Every row comes from one small tree of marks. The marks that hang from a mark follow it in brackets, in alphabetical order. Every link used is in the known rows. Which tree was each row made from?
Known rows
Z{D{S{G{L} U{W{X}}}}}: [ -6.5  42.8 -46.8 -30.6 -47.7 -19.3  -9.6  33.3  -5.1  -3.5 -22.5 -18.3
 -14.5 -21.1  17.8   2.2  28.1  17.3   1.7 -41.6 -13.3  32.9]
Z{D{S{G{L{Q}} U}}}: [ -5.6  34.3 -41.0 -22.7 -47.1 -15.8 -13.2  27.0   1.6  -4.6 -23.6  -2.0
  -6.9 -10.1  33.5   4.2  21.8  35.9  10.9 -25.5 -15.3  35.1]
D{S{G{L} U{W}} Z}: [ -1.9   8.3 -18.6 -18.3 -55.0 -21.5  -8.2   1.6 -21.1  -1.0  13.4   3.1
   9.3 -28.6  18.4 -28.9  19.7  28.8  30.4 -18.9  37.1  25.8]
S{D G{L{Q}} U{W Z}}: [ 38.4   3.2  25.4 -21.5   3.8 -15.7   4.7  57.6  20.4  16.8  -4.5  20.2
  23.7   6.5  -0.5 -29.5 -14.1  60.8  -5.5 -49.9 -50.2  46.1]
S{G{L}}: [ -1.9  55.4 -20.6 -50.4 -43.7  -4.0  -2.3  33.1 -15.3   6.7  -0.8 -13.5
 -12.6 -20.9  45.0   1.9  22.4  40.2   6.0  -9.1   0.4  42.6]
S{D{Z} G{L{Q}} U}: [ 17.6  19.6  -7.9 -21.6 -18.3  -2.1  -4.4  42.7  20.1  17.2 -36.5   8.0
  21.8   3.0  22.9  -9.5  -4.8  87.0  -1.3 -22.7   3.5  44.0]
Y{X{K}}: [ 16.1  34.9 -70.2 -43.6 -57.6 -19.6  14.3   7.4  21.6  35.3   3.5 -15.2
 -15.0 -36.2  16.3  15.0  59.9 -12.7  16.3 -19.9  -5.2  16.3]
G{L{Q} S}: [ 13.2  47.2 -28.8  -0.3 -34.4 -54.7  20.8  44.7 -10.9  10.2   2.1   9.9
 -39.9  -1.5  41.2 -18.4  51.5  42.4   2.1  14.4  -2.4  37.4]
D{S}: [ -4.9  41.2 -68.4 -40.7 -77.9 -20.1  22.0  -8.0 -20.8  -5.6  20.4  -0.6
 -10.8 -32.4  41.2 -15.1  55.8  14.1  25.9  -3.6   7.0  12.2]
B{Y Z{D}}: [-42.8 -31.6 -40.6 -72.4 -18.5 -15.9   7.4  58.5 -18.5  27.6  -5.0  22.1
 -12.2 -44.3  11.8 -13.4  50.4  14.5 -17.2 -13.3   8.1  32.7]
B{Z}: [  2.2  -4.6 -49.0 -64.0 -46.5 -20.3  20.2  30.9  -3.5  19.5  11.0  12.9
  -6.4 -35.3  28.9 -13.5  53.3   9.5   3.9   4.0  14.8  19.7]
U{S W{X{K}} Z{D}}: [ 31.1  -6.7 -32.7 -56.3 -26.2 -58.8  25.6  16.1  -8.8  15.1  34.8 -13.7
 -11.1 -39.7  -7.4 -12.4  53.6 -50.4  17.4 -54.2 -47.7   6.0]
B{Y{X{K W}} Z{D{S{U}}}}: [-24.1 -40.0 -53.8 -38.9 -24.5 -10.2 -13.1  30.8   3.5  38.2 -12.2  17.5
 -12.4 -53.4 -13.3 -14.5  63.6   4.2  -8.0 -40.8  16.4  27.2]
D{S{G U} Z}: [ -9.1   9.0 -47.3 -39.9 -71.9  -7.5  -9.9 -14.8 -18.9  -9.9  -2.5   7.6
  16.3 -33.2  32.9 -18.1  28.4  34.5  35.5 -10.2  45.3  19.5]
S{D{Z} G{L{Q}} U{W{X}}}: [ 25.8  24.5  -7.4 -19.0  -9.4 -18.7   1.8  46.7  21.2  21.8 -30.5  -1.0
  11.5   4.9  -3.1 -18.2 -11.2  61.0 -13.1 -37.9   0.2  36.1]
G{L S{D U{W Z}}}: [ 28.9  15.2  -0.8  -0.1 -13.3 -43.3  25.5  76.2  -1.1  12.6  -1.1  16.9
  -9.3  -9.8   9.3 -38.0  46.8  55.4  -7.4 -35.6 -35.5  51.0]
D{S{G{L} U{W{X{K}} Z}}}: [ 21.1  13.9 -19.5 -22.5 -53.3 -15.2  -6.8  -3.9 -12.4   2.6  17.3  -0.9
   5.5 -32.4   9.7 -19.0  27.4  12.0  21.8 -32.3  -8.9  23.7]
D{S{G}}: [ -6.9  45.2 -54.6 -52.0 -71.4  -5.0  -0.9  -7.8 -29.2 -15.4  13.5   1.6
  -7.4 -32.3  46.7 -11.1  36.2  27.6  29.2 -10.0  12.0  21.7]
G{L{Q} S{D{Z} U{W{X}}}}: [ 28.7  26.1 -22.0  15.8 -13.6 -57.9  24.1  59.9  11.0  20.3 -21.2  11.1
 -19.8   6.8   4.1 -31.7  34.1  57.3 -12.9 -15.6   0.4  36.7]
D{S{G{L{Q}} U{W}} Z}: [  4.6   4.9 -16.1 -10.1 -48.5 -29.0  -8.0  -3.8 -14.2   1.7  13.4  11.6
   8.0 -16.7  16.5 -30.6  10.2  29.8  30.0 -12.4  34.2  21.7]
U{S{D} W Z}: [ 35.6  -3.6  -5.5 -53.3 -14.0 -48.0  44.4  31.3 -17.1   5.8  51.3  11.2
   7.8 -27.3   1.2 -43.0  41.0  -0.4  21.1 -47.6 -52.7  16.2]
U{S{D{Z} G} W{X{K}}}: [ 32.3  26.8 -33.5 -56.3 -32.1 -26.6  20.9   8.1 -13.0   6.0  19.2 -13.8
   1.3 -34.0   3.0 -20.0  33.1   1.6  13.1 -51.1  -6.4  13.8]
B{Y{X{K W}}}: [-15.6  19.5 -53.3 -46.2 -37.0  -9.5  15.2  17.0   3.5  41.0   6.6  -3.5
 -16.7 -42.4  -0.3 -14.2  62.4   0.1 -11.1 -35.5   0.6  25.5]
U{S{G} W Z{D}}: [ 15.9  -5.3   2.3 -67.6 -13.0 -44.1   6.1  34.9 -29.2  -7.5  37.9   3.5
  -1.1 -31.2   9.1 -24.2  25.2 -20.5  27.1 -56.5 -47.9  27.2]

Write each row's tree
[ 19.6  23.1 -12.6 -55.6 -25.8 -27.8  23.5  26.4 -24.0  -6.3  30.1   1.8
   8.8 -25.8  13.0 -36.1  24.5  19.5  20.4 -47.5 -10.4  25.4]
U{S{D{Z} G} W}
[ 20.7  56.0 -47.3 -48.7 -54.0 -44.8  42.4   7.8 -22.7  -3.1  31.5 -22.9
 -16.0 -31.0   4.7 -26.4  58.0 -25.8   7.8 -27.5 -17.1   9.3]
U{S W{X}}
[ 26.3  40.6 -14.0 -34.9 -12.0 -42.8  17.9  25.9 -19.8   7.0  10.3 -14.2
 -14.1 -14.1   4.1 -22.6  13.3  26.3   7.8 -29.1   0.2  19.7]
U{S{D{Z} G{L{Q}}} W{X}}
[  8.4  16.9 -17.7  -6.9 -31.0 -42.7   7.0  66.1  -6.5   8.2 -16.5   5.7
 -19.7 -16.9  27.1 -13.0  58.4  41.0   0.2 -15.4 -20.7  51.5]
G{L S{U{Z{D}}}}
[ 30.5   7.8  21.7 -32.8  -3.7  -6.1   4.0  63.8  10.8  13.8  -4.4  10.9
  24.3  -8.2   1.8 -27.4  -2.1  59.0  -5.6 -59.0 -46.4  50.8]
S{D G{L} U{W Z}}
[  3.5  28.2 -60.3 -40.2 -59.3 -12.7  -7.1  15.4   5.3  -2.8 -15.1 -11.5
  -2.3 -28.0  15.9   2.6  35.9  -1.2   5.9 -53.7 -20.1  25.2]
Z{D{S{G U{W{X{K}}}}}}
[ 22.5   9.7 -12.2 -71.9 -20.8 -15.4  13.7  22.3 -27.2  -6.7  18.2   8.4
   9.6 -31.0  30.4 -16.1  30.6  39.2  29.8 -28.9 -31.7  27.0]
U{S{D G} Z}
[  5.1   9.1  -2.4 -59.1 -17.5 -30.9  -7.3  35.3 -31.8  -2.7  11.5  -8.8
  -9.8 -32.3  34.0   2.9  31.9  18.2  29.8 -24.3 -29.4  34.9]
U{S{G{L}} Z{D}}
[-37.0 -36.9 -49.7 -59.3 -20.6  -8.2 -24.3  32.1 -19.0  31.4  -6.1  21.2
 -19.5 -59.2   1.8   1.8  47.0   7.8   6.6 -22.4  23.8  28.5]
B{Y{X{K}} Z{D{S{G}}}}
[-17.6  40.3 -49.6 -43.7 -47.8 -17.4 -11.0  31.3 -16.1  -3.4 -11.8 -12.8
 -22.6 -25.8  44.2  10.8  32.6  26.9  14.9 -24.9  -5.8  33.9]
Z{D{S{G{L}}}}
[ 32.6  15.9 -12.0 -68.6  -9.5 -36.0  21.5  27.1 -27.0  -0.9  24.8  -3.7
  -2.9 -29.0  -0.7 -27.3  23.0   6.6  14.0 -49.3 -35.7  17.4]
U{S{D G} W{X} Z}
[ 32.0  32.0 -18.7 -40.3 -23.8 -30.0  16.6  17.9 -15.8  13.3  18.7 -21.6
  -6.3 -31.4   3.9 -17.1  30.3  13.4  11.1 -43.9  -4.1  20.5]
U{S{D{Z} G{L}} W{X{K}}}
[ 23.5  -1.4 -20.2 -56.1 -32.1 -13.0  -8.0  31.8  16.9  10.6 -10.3  -1.9
  17.0 -23.9  -4.5  -6.5  14.8  -8.0  -3.2 -65.2 -39.6  32.3]
S{G U{W{X{K}} Z{D}}}
[-11.1 -13.4 -62.2 -56.7 -44.8 -26.0   3.9  32.7  -9.0   9.7  -1.1  11.4
 -16.0 -38.4  30.9  -4.4  53.3   7.6  11.7  -8.7  13.0  18.9]
B{Z{D{S}}}
[  9.9  49.7 -27.7   0.7 -52.6 -30.1  17.1  52.0  -8.5   2.2 -13.1   1.1
 -18.7 -15.3  33.9 -19.8  65.1  49.5  -3.6  -4.8  -5.9  52.1]
G{L S{U}}
[ 28.7  15.8 -37.5 -28.3 -28.0 -40.0  31.7  58.0   2.5   4.2 -11.7  17.3
  -5.6 -15.2   2.9 -36.1  52.4  33.9 -10.1 -42.8 -31.5  35.0]
G{S{D U{W{X} Z}}}
[ 22.5  -3.5  21.1 -43.0   2.5 -55.3   2.2  40.4 -24.2   1.9  37.7   5.2
  -9.2 -16.9   7.3 -22.2  13.0  -7.9  25.4 -42.6 -48.4  29.8]
U{S{G{L{Q}}} W Z{D}}
[  6.6  35.3 -34.9 -32.5 -69.6  -4.2   2.4  -0.8 -15.6 -18.2  14.8   8.6
  13.6 -26.3  20.9 -31.6  28.7  18.8  19.6 -34.7  -6.4  28.5]
D{S{G U{W}}}
[  4.3  31.0 -33.0 -14.9 -24.2 -44.1  21.8  64.0 -14.5  17.6 -11.7   2.9
 -31.0 -16.6  38.7 -15.7  54.6  66.3   2.0  -4.2  16.1  42.2]
G{L S{D{Z}}}
[-21.0 -31.4 -46.2 -60.0 -26.3 -11.6   6.0  29.1  -7.9  46.0  10.0  21.2
 -11.8 -56.6  -3.7 -10.8  59.6   1.2  -2.2  -5.8  23.2  23.4]
B{Y{X{K}} Z}
[-30.0 -34.4 -48.8 -54.8 -15.6  -7.3 -25.0  31.6 -10.6  34.6  -7.5  16.3
 -24.0 -56.5  -2.7  -9.2  52.1   6.6  -3.1 -38.9  24.9  28.7]
B{Y{X{K W}} Z{D{S{G}}}}
[ 28.6  16.1  -9.3  18.2 -12.4 -55.7  25.3  62.8  10.8  17.9  -9.7  22.1
 -10.3   8.1   9.6 -39.6  33.1  61.5  -6.7 -19.1  -6.7  42.2]
G{L{Q} S{D{Z} U{W}}}
[-17.4  35.9 -61.7 -55.9 -54.7 -14.2  -8.0  23.2 -14.4  -8.9 -11.2  -6.6
 -16.3 -27.3  43.4   8.2  35.2  18.0  16.3 -30.2  -7.3  27.8]
Z{D{S{G}}}
[ 25.5  11.3 -18.2  -2.5 -28.0 -52.1  11.7  58.5   2.4  18.5  -5.3  -1.1
 -21.9 -21.1   4.6 -16.8  58.5  10.8  -6.3 -35.6 -28.9  42.5]
G{L S{U{W{X{K}} Z{D}}}}
[ 28.0  30.9 -32.0 -31.3 -40.2  -9.9  41.0  49.2  29.0  11.6  -5.6   6.8
  27.1  -8.0   0.7 -33.2  33.1  35.8 -16.2 -57.9 -47.4  35.3]
S{D U{W}}
[ -9.6  30.3 -68.3 -35.7 -65.6 -17.6   7.0  23.0   3.2  -4.2 -18.1  -5.6
  -2.1 -24.3  30.8   0.7  49.8  15.5   9.7 -32.1 -17.7  26.3]
Z{D{S{U}}}
[ 29.8   4.6  24.8 -22.6 -16.6 -23.8  -2.4  36.3   7.3  12.0  12.5  16.0
  17.5  -1.9   3.3 -28.7  -4.6  25.5   4.8 -31.6 -34.4  41.3]
S{G{L{Q}} U{W Z}}
[ 34.5  47.3 -22.1  17.7 -18.1 -49.2  28.5  65.0  12.8  13.3 -21.1  10.3
 -22.0  11.0   6.6 -31.4  38.0  58.6 -21.2 -21.5 -25.7  42.8]
G{L{Q} S{D U{W{X}}}}
[  0.0  41.8 -47.9 -37.9 -78.8   6.5  -3.3  -6.3 -16.2 -20.1  -1.4   4.7
  12.9 -27.8  36.4 -16.8  34.5  36.6  22.8 -18.8   4.6  28.5]
D{S{G U}}
